Each row comes from the steps of one walk. Every step used is in the known rows, and no mark comes twice. Write the walk behind each row, first mark first.
Known rows
pedapaz reta gatal tivuvu: [-2.65  0.68  0.94  0.28  0.90  0.92  4.53 -2.40  0.20 -0.66  0.23 -1.11
  0.46 -1.38 -0.96 -0.61 -2.23 -0.28 -0.53 -3.14  2.28 -1.49 -1.18]
tivuvu pedapaz: [-5.58  0.17  1.26  0.42 -1.03  1.04 -0.45 -0.24 -1.80 -1.77 -0.31  2.14
 -0.24 -1.23 -3.22 -1.12 -0.22  0.69  0.66 -3.83 -1.37  0.06 -0.43]
virep pedapaz: [-2.33 -0.48 -0.12  0.80 -1.18  0.21 -0.48  0.15 -3.48 -0.35 -1.66 -0.38
  0.04 -0.98 -3.26 -3.00  1.48  0.58 -1.32 -1.54 -0.30 -0.59 -0.84]
tivuvu fupe virep: [-3.53 -2.83  1.40  0.80 -0.23  1.47  1.52  0.55 -1.51  0.68  0.60  0.74
  0.93 -0.62 -0.06 -1.07  1.07  0.74 -0.65 -0.03 -2.52  0.94 -1.20]
virep fupe reta: [-3.15 -1.94  2.47  1.01  0.17  2.70  3.19  1.60 -1.70 -0.81 -0.77  0.27
  1.24  0.71  0.07 -1.10 -0.80  0.88  0.47 -2.96 -1.15  0.53  0.88]
fupe reta gatal tivuvu pedapaz: [-5.37  1.36  1.83  1.67  1.16  0.82  1.42  0.30  0.69 -1.93  0.33  1.51
  1.86  0.40 -2.36 -1.38 -2.51  0.67  1.09 -3.39  2.32  0.36  1.42]
virep gatal tivuvu: [-2.62 -0.43  0.49  1.48  1.08 -0.54  2.95 -2.06  1.48 -0.70 -2.59 -1.07
  2.90 -0.42 -2.80 -0.60  0.67 -0.84  0.76 -1.62  2.21 -0.15  0.62]
pedapaz tivuvu fupe virep gatal buno: [-4.14 -0.82  3.62  3.38  0.71 -0.59  1.05 -0.09 -1.61  1.42 -2.52 -0.79
  3.08  2.18 -0.98  0.64  3.01 -0.31  1.89  1.43 -1.61  2.64 -2.26]
bomad reta gatal virep: [-1.27  0.14  0.66  1.29  2.67  0.85  2.52 -2.49 -1.57 -0.36 -0.35 -0.23
  1.49  0.60 -3.64  0.61  1.21  0.56 -1.17 -3.79 -0.15 -1.65 -0.98]
fupe reta gatal: [-1.49  0.11  3.17  1.62  1.96  2.47  4.29 -0.17 -3.84  0.85  1.83  1.23
  2.29  1.57 -2.29 -1.10 -3.18  1.22 -0.91 -3.36  1.49 -0.55 -0.69]
pedapaz virep: [ 0.64 -1.85  0.78  1.41 -0.87  0.58  0.65 -2.27 -3.05 -0.53 -0.01  0.71
 -0.22 -0.36 -1.88 -0.97  1.68  0.20 -4.00 -2.78 -0.87 -0.73 -1.28]
tivuvu pedapaz virep fupe reta: [-3.23 -1.86  2.21  1.96  0.39  1.49  1.05  1.98 -1.36 -2.00 -0.56  1.39
  0.62  1.34 -0.89 -1.40  0.51  0.80 -0.80 -2.98 -1.16  0.83  1.56]
gatal tivuvu: [-2.28 -0.42  0.43  0.42 -0.75  1.08  2.68 -2.32  1.07 -1.00 -1.10 -1.05
  1.48 -1.73 -0.01 -1.00 -1.06 -0.07 -0.05 -2.60  1.57 -0.42  0.20]
virep fupe: [-4.85 -1.20  1.69 -0.77 -0.63  1.11  1.83  0.17 -1.18 -2.09 -0.85  0.82
 -0.54 -1.79 -0.44 -1.07  0.29  0.51  0.20 -2.21 -1.15 -0.22  0.68]
bomad virep gatal tivuvu fupe reta: [-3.56 -0.59  1.51  1.19  1.06  0.71  3.12 -1.02  1.53  1.18 -1.04 -0.99
  3.64  2.56 -1.73 -2.01  0.84  0.06  0.38 -3.29 -0.28  2.16  0.98]
bomad reta gatal: [-3.02 -0.42  3.90  0.70  0.70  0.70  3.84 -2.77 -2.97  0.05  1.58  0.27
  0.13 -0.88 -3.06  0.06 -1.25  0.94 -0.64 -4.10 -0.10 -1.54 -1.57]
fupe virep gatal buno: [-2.39 -1.07  3.33  4.02  0.99 -0.13  0.63 -1.11 -3.09  2.03 -2.30 -0.47
  3.36  1.25 -1.65  0.54  1.02 -0.64  2.01  0.54 -0.53  2.24 -1.96]
gatal virep pedapaz reta: [-1.31 -0.67 -2.18  0.65  0.10  0.71  0.88 -0.43 -2.72 -0.31 -2.86 -2.16
 -1.37 -0.95 -3.48 -1.41  3.09 -0.40 -1.67 -3.17 -2.42 -1.88 -3.08]
gatal virep fupe: [-3.63 -0.63 -0.49 -0.27  1.15  1.20  1.12  0.17 -0.09 -2.42 -2.10  0.43
  0.49 -0.56 -1.03 -0.52  2.10  0.20 -0.22 -2.02 -1.02 -0.51  1.20]
fupe reta gatal virep pedapaz: [-0.76  0.85 -1.03  2.31  2.66  0.58  0.21  1.21 -3.08 -0.10 -1.60 -0.27
  2.30  2.19 -4.25 -2.61  1.47  0.74 -1.90 -1.45  1.39 -0.69  0.12]
bomad reta: [-2.76 -2.53  3.09  0.60 -1.70  0.90  2.84 -3.12 -1.95 -0.24 -0.59 -1.34
 -0.75 -2.03 -1.84  0.37  1.04  0.62  0.10 -4.89 -3.00 -1.18 -1.98]
fupe reta gatal buno: [-2.78  1.50  5.18  3.01  0.91  1.94  2.33 -1.54 -4.34  1.89  0.56  0.16
  2.93  2.08 -0.02 -0.39 -2.59  0.85  0.63 -2.16  1.18  1.40 -1.19]
pedapaz virep fupe: [-2.76 -1.86  1.26  0.25 -0.47  0.22  0.77 -0.39 -1.39 -2.44 -0.68  1.08
 -1.01 -1.07 -0.68 -1.16  1.86  0.26 -2.36 -1.86 -1.02 -0.29  0.83]
fupe reta gatal tivuvu pedapaz virep: [-1.91 -0.03  1.30  2.66  1.05 -0.04  0.35 -0.52 -0.27 -1.94  0.49  1.57
  1.18  1.23 -2.40 -1.47 -0.14  0.32 -2.46 -2.90  1.82  0.18  1.09]

Which walk is each row?
[-3.05 -0.95  2.08  2.18  1.17  0.53  2.88 -0.51  0.84  0.28 -1.18 -0.57
  3.17  2.34 -1.07 -1.76  2.18  0.38 -1.50 -2.08 -0.04  0.74  1.75]
pedapaz virep gatal tivuvu fupe reta
[-3.01 -0.65  0.60  1.44  0.74  1.60  2.02  2.36 -0.49 -0.33 -1.98 -1.00
  2.10  3.22 -1.12 -1.77  3.64  1.35 -1.08 -1.58 -2.15  0.59 -0.36]
gatal virep pedapaz tivuvu fupe reta
[-4.92 -0.57  0.63 -0.09 -1.32  1.42  1.57 -0.80 -2.23 -1.20 -0.77  0.21
 -2.47 -2.19 -2.92 -0.40  0.33 -0.13  0.24 -5.04 -3.34 -1.14 -3.10]
tivuvu pedapaz reta
[-4.48  1.82  5.47  2.40  0.66  1.45  2.72 -0.59 -2.84  1.28  0.29 -0.12
  2.69  2.99  0.66 -0.28 -0.55  1.14  0.53 -1.22  0.10  1.80 -1.51]
pedapaz tivuvu fupe reta gatal buno
[-3.20 -2.29 -0.41  0.64 -0.92  0.51  1.11  1.03 -2.81  0.55 -1.31 -1.67
 -1.87 -1.45 -1.90 -2.04  2.56 -0.06 -1.29 -1.19 -3.56 -0.63 -3.25]
tivuvu fupe virep pedapaz reta
[-6.03  0.68  0.69  1.52  0.71 -0.79  0.21 -0.46  1.61 -2.29 -2.14  1.00
  1.82 -0.61 -4.10 -0.99  0.65 -0.32  1.83 -2.44  1.19  0.42  1.26]
virep gatal tivuvu pedapaz
[-2.07 -2.10  1.49  0.65  0.21  2.11  2.73  0.51 -1.08  0.03 -0.37  0.10
  1.49  1.56 -0.87 -1.49 -1.24  0.21  0.82 -4.42 -1.35  2.12  0.07]
bomad virep fupe reta
[-3.76  0.51  3.61  0.84  1.71  1.89  4.68  0.82 -2.11  0.24  1.66  0.98
  2.00  2.59 -1.60 -1.12 -0.79  1.59 -1.06 -2.30  0.30 -0.04 -0.83]
pedapaz tivuvu fupe reta gatal
[-2.34 -0.50  0.23  1.78 -0.59 -0.48 -0.93 -1.51  0.31 -2.52 -0.59  1.18
  0.03 -0.51 -2.11 -1.28  1.34 -0.03 -2.42 -2.77  0.52 -0.04  0.61]
gatal tivuvu pedapaz virep
[-2.12 -1.46  0.71  1.40  1.68  2.61  2.55  1.66 -0.82 -1.05 -1.76 -0.02
  2.10  1.67 -0.43 -0.70  0.62  0.71  0.20 -2.89 -1.08  0.28  1.24]
gatal virep fupe reta
[-0.82  1.16 -0.44  1.00  3.02  1.47  2.08 -1.62 -2.12 -0.37 -0.12  0.95
  2.13  1.02 -3.49 -0.23  0.35  0.49 -1.72 -2.68  1.11 -1.39 -0.68]
reta gatal virep
[-5.24  0.51 -0.12  1.24  0.73 -1.35 -0.14 -1.34  2.14 -1.57 -1.87  0.79
  2.00  0.13 -4.89 -1.27  0.23 -0.89  2.06 -3.58  1.03  1.78  0.60]
bomad virep gatal tivuvu pedapaz
[-6.49  1.71  2.17 -0.84  0.35  0.26  2.86 -2.22  1.46 -0.61  0.90  0.25
  1.48 -0.70 -0.40 -2.08  0.26  1.00 -1.26 -1.71  1.30 -0.26  1.45]
reta gatal tivuvu fupe
[-3.59 -1.41  0.37 -1.21 -0.67  0.47  1.23 -1.16 -0.34 -1.00 -0.40  0.57
 -0.26 -0.68 -1.66 -1.40 -0.25 -0.28  0.64 -3.88 -1.47  1.91 -0.40]
bomad virep fupe
[-1.82 -0.38 -0.01  1.55  1.43  0.16  3.18 -0.26 -0.14 -0.39 -0.23 -1.41
  0.61 -0.92 -1.37 -1.42 -1.59 -0.41 -0.49 -0.86  2.43 -0.84 -1.24]
fupe virep pedapaz reta gatal tivuvu
[-0.98 -2.57 -0.53  2.14 -0.34  0.33 -0.67  2.05 -3.49  0.24 -1.32 -0.37
  0.63 -0.54 -2.44 -2.52  1.05  0.35 -0.79  0.56 -0.65  0.35 -1.49]
fupe virep pedapaz
[-4.23 -0.54  2.31  0.84 -0.15  2.17  3.43 -0.29  0.81  0.22 -0.45 -0.74
  2.54  1.11  0.80 -1.89  0.10  1.01 -0.34 -2.89 -0.54  0.70  1.38]
gatal tivuvu fupe reta
[-2.47 -0.05  2.59  0.68  2.22  1.60  3.71  0.13 -2.30  0.24  1.67  1.36
  1.86  2.03 -2.30 -1.48 -3.09  0.64 -0.05 -3.76  1.26  1.12  0.04]
bomad virep fupe reta gatal
[-2.77  0.95  0.24  0.64  0.89  0.05  3.23 -1.42 -0.08 -0.80 -0.54 -1.55
  0.26 -1.24 -1.84 -1.74 -1.26 -0.20 -0.87 -2.20  2.63 -1.38 -0.84]
virep pedapaz reta gatal tivuvu
[-3.17 -3.15  1.19  0.96 -0.36  1.34  2.25  1.90 -0.67 -0.08  0.05  0.27
  0.73  0.33  0.35 -0.26  2.12  0.76 -0.25  0.64 -2.98  1.13 -2.56]
pedapaz tivuvu fupe virep
[-2.56  0.42  0.88  1.88  0.56 -0.70 -0.39 -1.45 -0.15 -2.37  0.49  1.79
  0.35 -0.04 -2.75 -1.39  0.37  0.18 -2.68 -2.55  1.86 -0.25  0.67]
reta gatal tivuvu pedapaz virep
[-4.20 -2.21  2.33  1.35  0.76  0.38  2.93 -0.49  0.97  0.16  0.89 -0.45
  1.36 -0.69  0.30 -0.63  0.36  0.66  0.00 -0.25 -0.61  0.60 -0.21]
bomad reta gatal tivuvu fupe virep
[-6.42  1.03  2.31  1.05  0.34 -0.34  1.23 -1.34  1.24 -2.50  0.25  0.86
  0.45 -1.18 -2.87 -0.72 -1.26  0.46  1.30 -3.76  1.30 -0.29  0.79]
bomad reta gatal tivuvu pedapaz
[-3.96  0.78  2.92  1.26  1.62  1.07  3.41  1.82 -2.44  0.14  0.97  0.54
  1.77  2.69 -2.35 -2.31  0.13  1.61 -1.40 -1.38  0.66  0.03 -0.53]
virep pedapaz tivuvu fupe reta gatal
[-4.19  1.44  5.41  2.54  1.11  1.61  2.18 -0.61 -3.51  0.85  0.19  0.40
  2.51  1.85  0.67 -0.45 -2.19  0.88  1.10 -1.66  1.08  1.64 -0.05]
virep fupe reta gatal buno
[-0.96  0.19 -1.16  1.44  1.29  0.01  1.35  1.98 -1.62 -1.70 -2.14 -0.74
  0.92  1.98 -3.53 -0.93  3.21  0.46 -1.27 -0.39  0.26 -0.73 -2.57]
reta gatal virep pedapaz tivuvu
[-2.29 -1.16 -0.47  0.26 -1.46  0.76  1.49 -0.47 -3.62  0.03 -1.89 -1.88
 -2.22 -1.92 -2.96 -1.83  1.66 -0.16 -1.30 -3.30 -2.61 -1.62 -3.45]
virep pedapaz reta
[-2.20 -0.90  0.75  1.57 -0.81 -0.01 -1.35 -1.02 -2.20 -1.86 -0.05  2.07
 -0.67 -0.39 -3.19 -1.22  1.76  0.31 -2.84 -3.17 -1.10 -0.16 -0.42]
tivuvu pedapaz virep
[-5.65 -0.43  1.92 -1.00 -1.50  0.91  2.72 -0.20 -0.07 -1.06 -0.49 -0.01
 -0.10  0.09 -0.48 -0.94  3.40  1.18 -0.96 -1.63 -2.92  0.08 -1.78]
pedapaz tivuvu fupe
[-5.13  0.14  1.16  0.52  0.46 -1.38  1.53 -2.44  2.18 -0.75 -1.51 -0.40
  1.95  0.05 -1.90 -1.78  3.83  0.02 -1.91 -0.98  0.29  0.16  1.77]
pedapaz virep gatal tivuvu fupe
[-6.74  1.68  1.13 -0.65  0.14 -0.43  2.32 -1.37  0.91 -0.60 -0.17 -0.93
  0.08 -0.93 -1.24 -2.90  1.42  0.66 -1.58 -1.61  0.55 -0.75  0.52]
virep pedapaz reta gatal tivuvu fupe
[-3.29 -1.56  1.82  2.08  0.54  1.03  1.34  1.66  0.62 -2.46 -1.04  0.68
  1.16  1.16 -0.04 -1.46  0.21  0.43 -0.50 -2.67  0.14  0.88  2.50]
gatal tivuvu pedapaz virep fupe reta
[-1.06 -3.14  0.82  2.81  2.05  0.05  2.20  0.39 -2.32  0.90 -1.78  0.45
  2.74  0.57 -4.39  0.01  1.31 -0.64  0.80  0.05 -0.55  0.53 -1.62]
fupe virep gatal
[-5.78  0.68  0.64  0.69 -0.81  0.40 -0.07 -0.65  1.31 -2.50 -0.96  0.98
  0.69 -1.45 -1.91 -1.23 -0.69  0.28  1.22 -3.30  0.72  0.24  0.89]
gatal tivuvu pedapaz
[-6.27  0.59  1.42 -0.98 -1.10  0.54  2.11 -2.29  1.97 -0.80 -0.50 -0.46
  1.07 -1.39  0.48 -2.01  1.50  0.80 -0.86 -1.94 -0.36  0.02  1.28]
gatal tivuvu fupe
[-4.76  1.09  1.99  0.16  1.03  1.09  2.80 -0.82 -3.23 -0.79  1.41  1.43
 -1.29 -1.02 -4.01 -0.56 -1.81  0.40 -0.51 -4.29 -0.37 -1.55 -2.57]
tivuvu pedapaz reta gatal
